Each row comes from the steps of one walk. Every step used is in the known rows, and no mark comes twice. Write the walk behind each row, first mark first.
Known rows
musafot verut girus mibi fere: [ 12   8   6  16  -4  18   6  14 -13   4  10   5   8   3  -8   6   5   9
   9  -2]
zikiguf verut musafot: [ -1  -4  -1  -5  -3   3  -3   1   2   6  -5  -9   1 -11  -2 -19  -1  -5
  -2  -9]
musafot mibi: [ -5  -5  -7  -3   3 -10  -1  -3  -4  10  -2  11  -1 -15  -1  -3   0   2
   2   7]
fere verut girus: [  4  -8   6  -3   4   4   6  -1  -5  -2   0  -4   5   1  -7  13  13  -8
 -12  -1]
verut girus mibi musafot: [ -2   7  -6   2  -9 -11  12   8   8   1  -1 -10  -5  -5  -2  -4   0 -14
   1  -2]
mibi girus: [ -4   3  -1 -10   7 -16  -4  -7   1  14   0  -7   0  -5  -2 -10 -13  -9
  -3   3]
girus mibi musafot: [-11   7  -5   4  -7 -16   4   9   7   6  -3   0  -4 -10   6   2  -7 -16
   6   0]
verut musafot: [  0  -9  -4   1  -7 -13  -3  -2   5   3  -7   0  -5  -8  -3 -23  -3  -6
  -2  -4]
zikiguf verut girus mibi musafot: [ -1  12  -2  -5  -7   6  11  13   6   4   0 -19  -2  -9  -1  -3   1 -11
   0  -8]
musafot verut: [ -6  -1   6   6  12   0   2  -3 -10  14   3  10  13  -3  -5  15  -5  -1
   1  -1]
girus verut: [ -5   3   5  -1   0  -1   2   5  -2   7  -1 -10   0  -7   2  18  -4  -2
  -2   5]
fere verut girus mibi: [ 5 -2  6  2 -2  2 10 14 -7 -5 -1 -6  0  7 -3 13 14 -8 -9  2]
zikiguf verut: [ -7  -1   3  -8   6   8   0   2  -7  14   2  -8   9 -15  -2   9  -7  -4
  -2  -8]
zikiguf mibi girus verut musafot: [  8   5   5  -7  -8   1  -9 -11  13  -7 -10 -15 -14  10   9 -31 -14   5
 -11   2]
zikiguf mibi musafot verut girus: [  1   2   3   1   2  14   7 -20   3  -2   2   9   3   1  -4  -7  -7   2
  -4 -10]
girus verut zikiguf mibi musafot: [ -7   6  -3  -4  -1  -1   3  -8  11 -11  -2  -9 -12  11  11  11 -14   5
   0   0]
mibi musafot verut: [-12   4   3   6  11  -4   3  -6   3   9   0  14  14  -9  -2  13  -8  -8
   4  -6]
fere verut: [-4 -9  7 -3  8 -1 -2  0 -5  1  0  6  9 -2  0 22  5 -9 -7  0]
mibi fere verut musafot: [  8 -11   3   7  -5  11 -12   2   1  -9   0  10   4   2   1  -2  12   1
   0  -4]
girus verut musafot mibi fere: [ 10   0  -3   7 -14   9  -7   6   5  -7  -4   4  -6  -7   4 -11   9  18
   7   8]
musafot mibi fere verut zikiguf: [ 1 -6 -4  2  7  5 -7  3 -8 -9  6 15  2 10  2 19 16 17  9  8]
verut zikiguf: [ -7  -3  -8  -3   4 -18   3  -1  -6   4   2  -7  -6   2  -4   7  -5  -2
   5   3]
verut musafot mibi: [  2  -9 -10   1  -7 -15  -5  -5   4   2  -8   9  -8 -12   0 -31   5   4
   2   4]

Which walk is each row?
[-10  10   0  12   3  -5   7   9   2   8  -1  10  10  -3   4  12  -6 -10
   7  -1] : girus mibi musafot verut
[12 -7  2  0  0 19 -2  0 -6 -8  7 13  5 -3 -6  9 20 12 -1  4] : musafot mibi fere verut girus
[ 10   9   2   2  -8  25   4  17  -9   5  11 -15   3  -5  -5  -2   3   4
   5  -7] : zikiguf verut girus mibi fere
[  8  -7  -9   6  -9   1 -10  -2   2  -1   0  15  -5 -11  -1 -26   8  12
   9   4] : verut musafot mibi fere
[  8   5  -1   9 -11   9   3  15  -8   1   8  -8  -4  -3  -6  -3   2   0
   8   0] : verut girus mibi fere
[  0  -1   3 -13  10  -5  -7 -16   0 -10   0  -7  -5  26   7   0  -7   2
 -11   1] : fere verut zikiguf mibi girus
[ -4  -6  -4  -4   2  -4  -1 -11  -5  -3   1   0 -10   8   2  -6 -13   6
   0  -2] : verut zikiguf mibi
[ -2  10   6  -9   3  -9  -2   2   6   8  -2 -17  -1   0   2   8 -10  -5
  -6   8] : mibi girus verut
[  5   0  -9  -8  -3 -23  -9  -9  10   5  -9  -1 -11  -4   0 -42  -2   1
  -2   8] : verut musafot mibi girus
[ -2   2   1  -4  -1   4   1  -3  -1  -6  -2 -11 -11  14   8   8 -10  12
  -2   4] : girus verut zikiguf mibi
[ -1   3   2   2  -5  -2  10  12   8 -10  -2  -5   1   4   0  13  11 -15
  -5  -1] : fere verut girus mibi musafot
[ -6  -7   0  -3  11 -10   2  -1  -7  -6   1   0   1  14  -1  26   5  -3
  -2   3] : fere verut zikiguf
[  2  -3  -5   3   1   5  -9  -2  -6   6   6  15   2 -17  -1   0   2  10
  12   4] : musafot mibi fere
[ 13  -9  10  -1  -2  30  -5  -9  -5 -15   9   7   2   6  -3   4   7   9
  -6  -7] : zikiguf mibi fere verut girus
[  7  -5   3  12 -12   8  -8  16   0 -12  -2   5   0   7   5  -6  13  -1
   3   0] : girus mibi fere verut musafot
[ -8  -5  -2  -7   4  -1  -1 -14   8 -18  -1   7  -4  16   8  13  -3  -1
  -4  -3] : fere verut zikiguf mibi musafot
[-2  4  0  4  6  0 13 -7  6  5  2  5 10 -4 -9  6  0 -6 -2 -6] : mibi musafot verut girus
[  3   0   2  -9   3  12   6   2  -5   9   5 -16   4 -11 -10  -2   1  -3
  -7 -10] : zikiguf verut girus
[ -8   2   3   4   7  11  -1 -17   3   0   0  19   9  -2   4   2 -15  -1
   0  -8] : zikiguf mibi musafot verut
[-10  13  -6  10   4 -13   9   9   1   0   0   2   1  14   3  14  -5  -3
  13   1] : girus mibi musafot verut zikiguf
[  3  -1   4   2 -10  -5   0   6   7  -2 -10  -9  -8  -3   1  -7  -1  -2
  -4   2] : girus verut musafot
[ -1   7   4  -5  14  -2  -2 -17  -5   2   3  -2  -1  24   0  -9 -16  11
  -3   0] : musafot verut zikiguf mibi girus
[  4 -13  -2   0  -2  -5  -6  -2   3 -10 -11  13   0  -1   3 -11  17   3
  -6   6] : fere verut musafot mibi
[  2   1   2   9  -1   5  -2  18 -11  -9   8   1  -1  19   4  26  10   4
   9   4] : girus mibi fere verut zikiguf
[ -2   3  -5 -11   7 -17  -6  -8   2  12  -4   2  -3  -9   1 -16  -6   0
  -1  11] : musafot mibi girus
